Each row was made from one walk, in order. Every step used is in the known rows, and no mark comes twice. Write each row's walk.
Known rows:
doru rizo: [ 17.7  -0.4 -13.3   4.4   8.7   0.1  -2.2  -4.9  11.4   2.9  -8.2  -0.7
 -10.6   4.3  -1.5   1.8  -6.0   1.5  18.2 -13.0   7.7 -10.3  -3.4  -2.9
   3.5]
sefe vizap rakek rupud doru rizo: [ 32.7 -24.3 -24.5  -7.3  26.7  -0.1 -20.5 -15.7  14.9 -10.7 -17.1  -0.5
   9.1 -26.1   8.1  11.2  -7.5   4.8  16.4  -6.5   5.9  -8.2  -7.7  11.1
  10.7]
rupud rakek rizo doru vizap sefe: [ 18.8 -27.4 -13.8   9.8  -3.7  13.5 -37.8 -25.5  20.9  -1.7  20.8 -19.4
  21.1  -1.8  17.8 -11.8 -12.4   1.2  26.5 -10.9  -4.2 -12.3 -22.9 -22.8
   1.4]
vizap sefe rupud rakek: [ -5.0 -21.0   5.1   0.6 -13.7 -13.2  -3.8  -6.3 -14.5   3.3   0.1  -5.4
   2.0   8.4   2.9  -4.3  -3.2   0.8   7.9 -11.3 -20.5 -12.8  -7.1 -11.7
  -9.5]
tilu rakek vizap sefe: [ -6.1  -4.4  -9.6  -4.8  -3.7   7.7 -22.2   2.7  34.7  -9.8 -22.3  -5.5
  12.0  -1.3   8.2  -8.1 -14.2   7.9  -7.8  -6.3  18.8   3.2 -31.5 -22.6
  -1.7]
zugeduk rupud: [ -3.0  -3.8   5.3  -0.6  11.3 -13.2   8.7  -1.5   5.9   1.4 -13.9   3.7
 -16.0   2.3   4.1  -1.0  -4.1  -1.9   6.5  -0.5  -6.2   3.5  -6.6   0.6
  -9.7]
buru rakek: [ 10.6  12.3  -3.1 -13.0  12.3  -0.8   9.5   2.4  -3.1  16.1  -3.2   0.2
  -4.1  -7.5  16.5   1.5  10.1  -3.6   0.8   3.1  -3.6 -11.3  -6.0   2.8
  -8.0]
vizap rakek rupud sefe: [ -5.4 -10.3  22.6 -37.5   5.9   3.0  -7.9 -21.7  10.4   5.4   2.2  -6.6
  23.1 -13.3  -6.9   7.5  10.0  -8.3  -5.0  24.3   8.6  -2.0 -10.2  19.8
  -6.9]
rakek rupud sefe: [  7.6 -13.2   6.5 -25.1  -2.9  -0.8  -1.7 -11.0   6.4  -6.2   2.6   4.3
  12.6 -11.3  -5.4  17.2  15.5  -7.7  -4.2   7.1   0.5  -3.4  -9.4  10.4
   0.8]
rupud doru: [ 15.5 -12.8 -16.8   9.3   2.8   4.6  -4.9   7.6  10.1  -8.0  -7.1  -6.2
   9.0  -9.5   2.4  -5.6   1.9   4.9   8.8  -1.3  -2.8  -1.5   5.7  -6.2
   3.3]
zugeduk rupud doru vizap rakek tilu: [ -7.7  -1.1  -8.4 -12.5  15.8  -0.3  -9.2  -1.2  26.6  34.7 -20.8 -17.2
  -3.3 -17.5  13.1 -26.1 -10.9  -8.1  31.0  35.0  10.1  10.6  -8.7   2.4
 -18.7]
sefe vizap rakek: [-15.5  -0.6   2.7 -17.4   7.4   4.3 -10.0  -8.9  -9.9   4.4  -2.7  -1.8
   4.1  -9.2   6.3   8.2 -11.1  -6.3 -10.9  11.4   7.3   1.9  -1.0  12.4
  -0.6]
rizo doru vizap rakek: [ -2.1   1.7  10.0  -5.4  11.4  27.4 -22.6 -11.9  19.0  19.1   1.3 -17.6
  15.6  -6.8  17.4 -14.5 -15.4  -4.1  14.8  17.1  24.3  -0.4   6.2  -9.4
  -9.5]
tilu rakek rizo doru vizap sefe: [ 20.7 -17.8 -14.3   9.5  18.8  37.2 -46.8 -21.4  52.5 -14.6   6.5 -12.2
  24.1   0.1  28.8 -11.2  -9.7  15.9  22.3 -11.7  12.6 -14.2 -34.8 -37.2
  -8.6]
buru rakek rizo doru vizap sefe: [ 25.9  -4.4 -23.2  -7.4  24.1  19.6 -31.8 -17.3  26.2  11.0  14.0  -8.1
  14.6 -14.7  37.5  -2.5   0.5   4.6  23.5 -13.6   6.8 -21.0 -24.2 -28.9
  -7.0]
vizap sefe rupud doru: [  8.9 -22.6 -17.5   6.2   3.9  -2.8 -13.1   4.6   3.7  -8.5  -9.0   1.9
  10.3  -8.1  10.1   0.2   0.9  13.3  13.6 -16.8  -9.1 -14.2   2.8 -27.2
  -7.2]
sefe rupud: [-1.6 -2.5 12.5  7.3 -0.5 -0.5  6.2  5.5 -3.3  8.3 -4.9  9.0 -3.5  5.0
  4.8 -5.3  1.8  2.6  6.6 -7.2 -7.4 -5.9  9.2 -7.5 -6.3]
sefe vizap: [ -4.7  -5.3 -15.8  -7.5  -1.2   1.3  -4.7   0.4 -13.2  -7.2  -2.0   9.3
  -6.3  -7.9   7.9  18.0  -6.5  -6.6  -9.7  -6.9  -1.0  -0.5  -0.5   2.1
   5.1]
rakek vizap sefe rupud doru: [  4.5 -19.4 -20.3   8.2  -8.8  -4.8 -15.3  15.9  18.0  -0.4 -22.3   1.0
  12.6 -15.2   8.6  -9.3  -9.2   8.1   8.9 -18.6   5.4  -0.4  -1.4 -31.0
   3.4]
zugeduk rupud doru vizap sefe: [  1.4 -29.0 -30.2  -6.1   5.8 -10.1 -17.6  -9.1  16.5  -4.5 -10.5  -4.0
  -1.5 -13.2  16.6   1.2 -15.0   0.3  24.0   1.1   5.5  -7.9  -1.4 -27.8
 -17.8]
buru rakek rupud doru: [ 42.1 -10.8 -15.2  -6.3  22.1  -4.0   1.1   1.0  10.2  -2.0 -12.5   0.8
  11.8 -28.7  18.7   0.0  20.3   5.4   8.1  -1.1 -10.3 -10.1  -9.7   2.9
  -1.4]
rakek vizap: [ -4.1   2.6  -2.0   1.3 -12.7  -1.3  -3.4   9.6  14.2   9.0 -14.6  -1.7
   3.1  -6.1  -1.7  -8.6 -10.5  -5.0  -4.3  -1.9  15.0  14.0  -4.1  -4.3
   9.7]
rizo doru vizap: [ 10.1  -1.3  -8.0   5.4   2.3  24.9 -16.8  -2.4  15.2   8.1   1.5  -7.2
   5.2  -6.0  18.8  -4.9 -11.7  -4.3  16.2  -0.8  16.2  -0.6   8.5 -18.5
  -2.9]
vizap sefe rupud rakek rizo doru: [ 22.7 -25.9   2.7  21.6   5.9   8.7 -24.4 -13.0  14.9  -5.1   8.4 -12.2
  16.3   7.0  15.8 -14.1   0.5  11.6  22.6 -30.1 -25.4 -15.1 -25.0 -21.9
   1.8]
vizap sefe rupud doru rizo: [ 26.2 -23.1 -30.6  10.4  12.6  -3.7 -13.7   0.6  15.5  -6.0 -17.0   0.4
  -0.1  -5.4   8.2   2.0  -5.5  13.9  32.4 -29.6  -3.1 -24.5   0.9 -29.3
  -4.9]

Write each row's walk:
[ 19.5 -11.7  10.9   1.3  16.2  11.3  -8.6  -9.7  25.4 -19.1 -11.8   3.1
  11.3  -4.0   6.7  -3.6   8.5  12.4  -2.3   1.9  -1.8  -1.1 -24.1   1.4
  -3.9] -> tilu rakek rupud
[-13.3 -16.4  -5.4  -7.7  -8.9  -0.8 -14.9 -10.2  -3.5  12.1   5.3   7.5
   1.6  -0.6  15.2   0.8 -11.3   1.1  15.7  -2.8   5.6 -14.8   9.3 -29.7
 -18.4] -> doru vizap sefe rupud
[-10.6  -6.2 -15.8  -9.6 -11.6  -8.3 -16.2   1.7  12.3  -0.8 -10.1  -2.1
   6.6  -8.0   0.3   1.4 -13.2   0.8  -5.8  -9.4  16.3   8.3 -15.6 -16.5
   6.3] -> rakek vizap sefe
[  4.4 -10.9 -21.9  -4.8   5.1  17.9 -29.7 -12.2  14.5  -1.9   4.5  -9.6
   9.9  -7.6  21.9   6.4 -14.3   1.3  13.5  -7.8  17.8  -9.0  -2.5 -31.4
  -6.8] -> rizo doru vizap sefe
[-12.2 -25.1   0.0  -4.3 -23.1  -8.0 -12.2 -12.5 -10.7  14.3   6.4  -4.3
   2.8   4.3  10.8  -7.0 -13.5  -7.2  19.3   0.8  -7.5 -16.3   4.3 -20.1
 -16.0] -> doru vizap sefe rupud rakek
[ 14.7 -21.3  -8.3  11.8  10.6  21.1 -33.7 -15.4  25.6   2.8  12.7   0.1
  15.0  -3.5  27.0  -8.3  -8.5  11.4  29.4 -21.4   0.9 -16.9  -9.4 -39.6
  -6.7] -> rakek rizo doru vizap sefe rupud
[ 13.8 -14.8  -5.6  18.2   1.4   3.7   0.7  14.0   6.7   0.8 -13.2   2.5
   6.3  -6.0   7.2 -11.0   4.1   6.8  15.4  -8.4 -10.2  -7.6  13.6 -14.9
  -3.3] -> sefe rupud doru
[ 15.0 -17.4   6.3  15.8  -8.0  -3.8  -8.8 -13.0   8.2   0.2  15.9 -11.7
  11.4   5.8  -4.3 -17.2   2.4  -0.2  13.3  -3.5 -21.4  -4.5 -18.7   8.5
   8.1] -> rupud rakek rizo
[ 21.6 -19.9 -32.8  11.1  -0.6  -5.5 -17.7  10.5  29.7   3.3 -30.6   0.2
   2.6  -9.3   6.4  -7.8 -15.4  10.6  27.8 -31.1  12.6 -10.2  -4.2 -34.3
   5.4] -> rakek vizap sefe rupud doru rizo
[ 60.0 -11.0 -27.7  -2.8  30.4  -4.0  -0.7  -3.5  22.2   2.1 -20.0   0.8
   0.8 -24.7  16.6   2.5  15.6   6.7  26.5 -13.2  -3.5 -20.1 -12.8   0.9
   3.8] -> buru rakek rupud doru rizo
[-26.1  -4.3   3.3 -40.5  -1.9   9.7 -11.4 -11.4  -6.3   8.3   0.3  -4.3
  11.6 -10.7   0.8  20.7  -4.5 -18.9 -12.5  19.5  12.3  -5.6  -2.9  15.1
  -6.1] -> rupud sefe vizap rakek
[  2.5 -13.1  -8.6   2.0   4.7  18.1 -23.7  -5.9   9.5   6.8  -1.2  -0.8
   7.3  -3.0  27.1  -0.1 -11.1   4.3  19.1 -14.7   9.4 -13.8   5.9 -38.8
 -13.5] -> rizo doru vizap sefe rupud
[-28.0  -7.8   8.4 -41.5   8.3  -3.1  -2.0 -13.4  -1.4   9.7 -13.4  -0.9
  -4.4  -6.7   3.5  20.0  -8.9 -21.7  -6.2  17.4   6.0  -2.7 -10.3  14.6
 -14.9] -> zugeduk rupud sefe vizap rakek
[  4.8 -24.7 -35.5  -5.8  -5.9   1.3 -26.5  -7.1  10.7  -6.3   2.5  -6.5
  14.1 -15.2  13.4   3.0 -10.9   2.6  18.3   2.1  12.4 -11.2   5.5 -27.3
  -8.6] -> rupud doru vizap sefe
[ 22.2 -21.8  12.0  28.5  -6.5  21.5 -19.2 -10.6  20.0  16.7  10.9 -10.5
  12.7   4.7  19.2 -27.4  -8.0  -2.4  36.3 -11.2 -14.1 -12.1  -2.5 -17.7
  -2.2] -> sefe rupud rakek rizo doru vizap
[ 12.5  -7.0 -13.1 -46.8   8.9  -0.1   1.9  -8.4 -10.1   3.7  -3.6  15.0
   2.1 -26.3  18.4  35.0  18.7 -18.3 -12.5   1.6  -3.5 -13.3 -15.5  14.1
  -2.0] -> buru rakek rupud sefe vizap
[ 15.5  -6.9   6.1  15.0  15.6  19.7 -16.9  -9.5  38.3 -13.0   2.4  -3.2
  14.1   8.0   6.4 -16.9   5.0  14.7   7.7  -3.7  -5.0  -6.6 -31.4  -5.8
  -1.1] -> tilu rakek rizo
[ 27.7 -18.1   8.4  23.8  15.8   3.7  -9.2 -11.5  24.8  -4.1  -1.9 -17.5
   0.0   6.7  11.7 -20.7  -4.4   2.1  24.3 -16.6 -25.4  -0.9 -28.7  -1.2
   3.9] -> zugeduk rupud rakek rizo doru
[  3.2 -18.6  -9.7 -33.6  -2.9   1.0  -6.8 -11.8  -7.2 -12.8   0.1  14.4
   7.0 -18.6   2.3  34.9   8.5 -13.5 -14.0  -0.5  -0.5  -3.2 -10.2  12.9
   4.5] -> rakek rupud sefe vizap
[ 32.4  -4.1   4.2  25.1  26.5  38.9 -26.7  -4.8  51.9 -16.7  -2.9  -9.8
  18.1   6.0  18.4 -18.8   3.2  18.6  12.3 -16.2  -2.3  -6.2 -35.3 -16.0
   2.4] -> tilu rakek rizo doru
[ 18.5  -1.4   4.1 -39.2   9.7  -2.1   6.9  -8.9   2.9  10.1  -2.9   4.5
   8.7 -18.9  10.5  17.3  25.2 -11.8  -4.0   9.4  -2.2 -14.7 -15.7  11.9
  -7.5] -> buru rakek rupud sefe
[ -0.3   4.8  -2.7  -3.0 -12.0  -4.6   5.2   6.0  -3.8  23.4  -2.5 -16.6
  -7.7  -0.1  -3.8 -16.8   4.1 -10.6   7.7  10.1 -14.5  10.7 -20.9  17.6
   1.5] -> rupud rakek tilu
[ 14.4  -7.7 -22.8  -5.4   2.6  -6.8  -6.9  18.2  15.3  16.5 -27.2   1.3
   7.9 -21.7  23.6  -9.4   0.5   3.5   9.6 -16.4   2.4 -11.8  -7.8 -28.3
  -4.5] -> buru rakek vizap sefe rupud doru
[ 11.1 -21.5  11.9  14.4   1.5 -17.3  -0.3 -15.3  13.7   0.7   2.3  -9.1
  -6.2   9.5  -1.0 -18.6  -2.7  -2.4  20.2  -4.6 -28.6  -1.0 -26.1   8.9
   0.0] -> zugeduk rupud rakek rizo
[ 26.4  -8.2  -1.1  20.1  17.3  43.6 -33.3 -13.1  52.9  -4.0   3.5  -9.9
  20.1   1.8  25.5 -21.7  -7.6   9.6  23.6  -4.0  11.4  -8.9 -24.4 -24.8
  -5.0] -> tilu rakek rizo doru vizap
[-11.3  -8.3  -1.4  -3.3 -12.0  -8.4  -9.4   7.8   8.6   7.4 -15.1   6.0
   3.1  -4.0   5.8  -5.8 -11.8   3.6   0.7 -16.5   7.9   2.3  -6.9 -23.9
   0.1] -> rakek vizap sefe rupud
[ -3.9  -9.4  16.7  11.9 -29.2  -7.6   4.1  13.2   3.3  21.0 -17.2  -5.8
  -0.3   3.9  -2.5 -24.6 -11.6 -10.2   6.3  -5.1  -7.1   7.1   0.0  -4.6
   5.4] -> sefe rupud rakek vizap
[-15.6 -10.8  -8.8 -30.4   0.2  -6.3   3.1  -3.5  -4.1  -1.5 -12.2  10.1
 -15.5  -5.8   5.7  28.9  -4.3 -21.6  -5.6  -1.1  -2.8  -3.1  -8.6   6.5
  -7.8] -> zugeduk rupud sefe vizap
[ 15.0  -0.2  16.2  10.3  27.6  25.2 -25.7 -15.2  32.1   2.9   6.9 -18.1
  24.5  -3.5   9.8 -19.3  -1.6  10.9  13.2  -1.0   4.5  -0.7 -19.0  -2.1
   4.9] -> vizap rakek rizo doru
[ 12.0 -13.7  13.1 -21.5   5.9  16.4  -8.7 -12.4  29.6 -14.7  -9.5   2.3
  18.1  -5.6   1.0   9.7  15.3  -1.4  -5.8   9.6   5.0  -8.0 -26.0   4.4
  -9.1] -> tilu rakek rupud sefe
[ -0.2 -13.7  11.1   3.6  -3.6 -19.8  11.0  -5.1  -2.9   4.6 -12.2  -9.6
 -14.7   8.9  -0.7 -10.9  -7.3  -9.3  10.7   1.7 -20.5   0.6 -11.2   9.3
  -7.5] -> zugeduk rupud rakek
[ -6.3 -11.1  -0.2  -3.2   2.2  -7.5  -6.1  -3.1  -6.6   0.0  -1.4   8.0
   0.7   2.2   8.7   4.8  -0.7   8.5   3.7 -14.7  -7.2 -12.3  -2.4 -20.4
 -10.8] -> vizap sefe rupud
[ -1.8  -7.2   3.9   5.3 -29.3  -7.3  -0.4   7.7   6.0  12.3 -11.5 -12.5
   4.1  -0.3  -7.0 -19.1 -13.4 -12.8  -0.4   1.4   0.3  11.9  -8.6   4.3
  12.2] -> rupud rakek vizap
[ 12.1  -6.0  -0.1   3.5  27.2  25.9 -31.3 -15.9  17.7  -4.3   6.5  -9.4
  18.0 -10.8  17.5  -2.2  -8.7   4.3   4.5  -8.4   2.4  -0.9 -19.0   1.6
  10.3] -> sefe vizap rakek rizo doru
[  4.6 -12.4  15.8 -32.2   8.4  27.8 -24.7 -24.7  25.8  11.9   2.0 -13.2
  29.9 -19.5  12.4   2.9  -0.3 -12.6   9.6  25.1  25.7  -5.0  -2.9   0.3
  -8.8] -> rizo doru vizap rakek rupud sefe
[-19.1  -0.6  13.0 -15.4  -1.4   8.4 -14.3 -16.8   7.5  22.6   4.9 -10.1
  10.8  -4.5   5.9 -12.7 -14.3  -7.3  11.3  29.8  20.9  -3.0   9.3   1.1
 -14.0] -> doru vizap rakek
[ -7.3 -15.0  -8.6  -6.0 -26.3 -14.4 -14.3  -1.3   4.4   2.7  -8.6 -14.8
   7.5  -2.6  -3.9  -7.8 -15.5  -6.3  -3.3  -7.1   2.0   7.1 -19.9  -7.5
   8.3] -> rupud rakek vizap sefe
[-10.8 -20.0  -4.0  -6.3 -14.4 -27.7  -4.7  -2.7   9.1   3.8 -22.0 -11.7
  -8.3  -0.2  -0.5  -8.8 -21.1  -9.6   3.6  -7.3  -4.2  10.0 -27.5  -6.6
  -0.4] -> zugeduk rupud rakek vizap sefe
[  7.3 -28.6   5.3  11.6  -7.3 -10.5 -15.2 -16.6   2.8  -1.0  14.5  -3.6
  11.0   8.2   3.1 -13.7   0.6   7.9  19.3 -16.9 -29.2 -15.0 -20.8 -12.1
  -1.8] -> vizap sefe rupud rakek rizo
[  7.5 -19.3 -17.0   4.5   2.9  -3.7  -5.2   0.4  18.1   4.5 -14.0  -3.3
  -6.2 -11.0  14.4  -8.1 -12.1  -5.2  26.9   9.6   3.8  -1.0  10.0 -14.8
 -12.3] -> zugeduk rupud doru vizap
[-14.8 -15.0   9.6 -31.4  15.2  -0.4 -12.6 -22.3  15.2   5.3   0.5  -0.9
   4.2  -5.9   3.5  11.1  -4.3 -14.9   4.3  11.2  -2.1  -4.4 -24.1  14.5
  -7.2] -> zugeduk rupud sefe vizap rakek rizo
[ 26.3   1.2   1.7 -17.1  19.5  -6.6   6.2  -8.1   0.2   6.1  -4.4   7.2
   1.4 -17.2  16.9   5.6  18.4   0.9  -1.7   0.2  -8.2  -7.6 -14.4   9.8
  -3.4] -> buru rakek rupud
[-20.9  14.8   4.0 -21.8   3.0   9.3 -11.5  -7.8  10.5  42.3   1.5 -15.8
   2.7 -10.0   7.3 -19.5  -9.0 -11.5  15.1  37.4  19.0  10.6  -7.0   7.9
 -13.1] -> doru vizap rakek tilu
[  5.2  16.2  -5.2 -11.5  -1.7  -2.9   5.9  13.4  12.1  25.4 -18.6  -1.5
  -2.9 -12.6  13.5  -8.6  -0.6  -9.1  -3.4   0.4  12.0   3.1 -11.5  -2.9
   3.4] -> buru rakek vizap
[-18.1  14.7  -7.3 -25.8  11.9   5.9  -8.7  -0.6  -6.3  23.7  -7.6  -6.5
  -5.3 -15.2   7.5  -0.3  -5.4  -8.8  -5.7  19.4   5.1  13.8 -18.8  19.8
   0.1] -> sefe vizap rakek tilu
[ 17.0 -17.8 -20.5   4.7  11.4  20.8 -41.0 -21.2  29.4  -5.5  18.5  -8.3
  18.5  -8.3  21.5  -2.4 -10.1   9.2  23.5 -14.5   9.9 -11.0 -17.6 -31.9
  -0.1] -> rakek rizo doru vizap sefe
[ 22.1  -8.9  -7.0  17.1   9.2  28.0 -27.1 -13.6  31.7   4.4  14.6  -7.3
  14.8  -5.0  19.6 -12.5  -7.4   3.4  25.9  -7.6   8.5  -3.7  -6.0 -19.3
   3.9] -> rakek rizo doru vizap
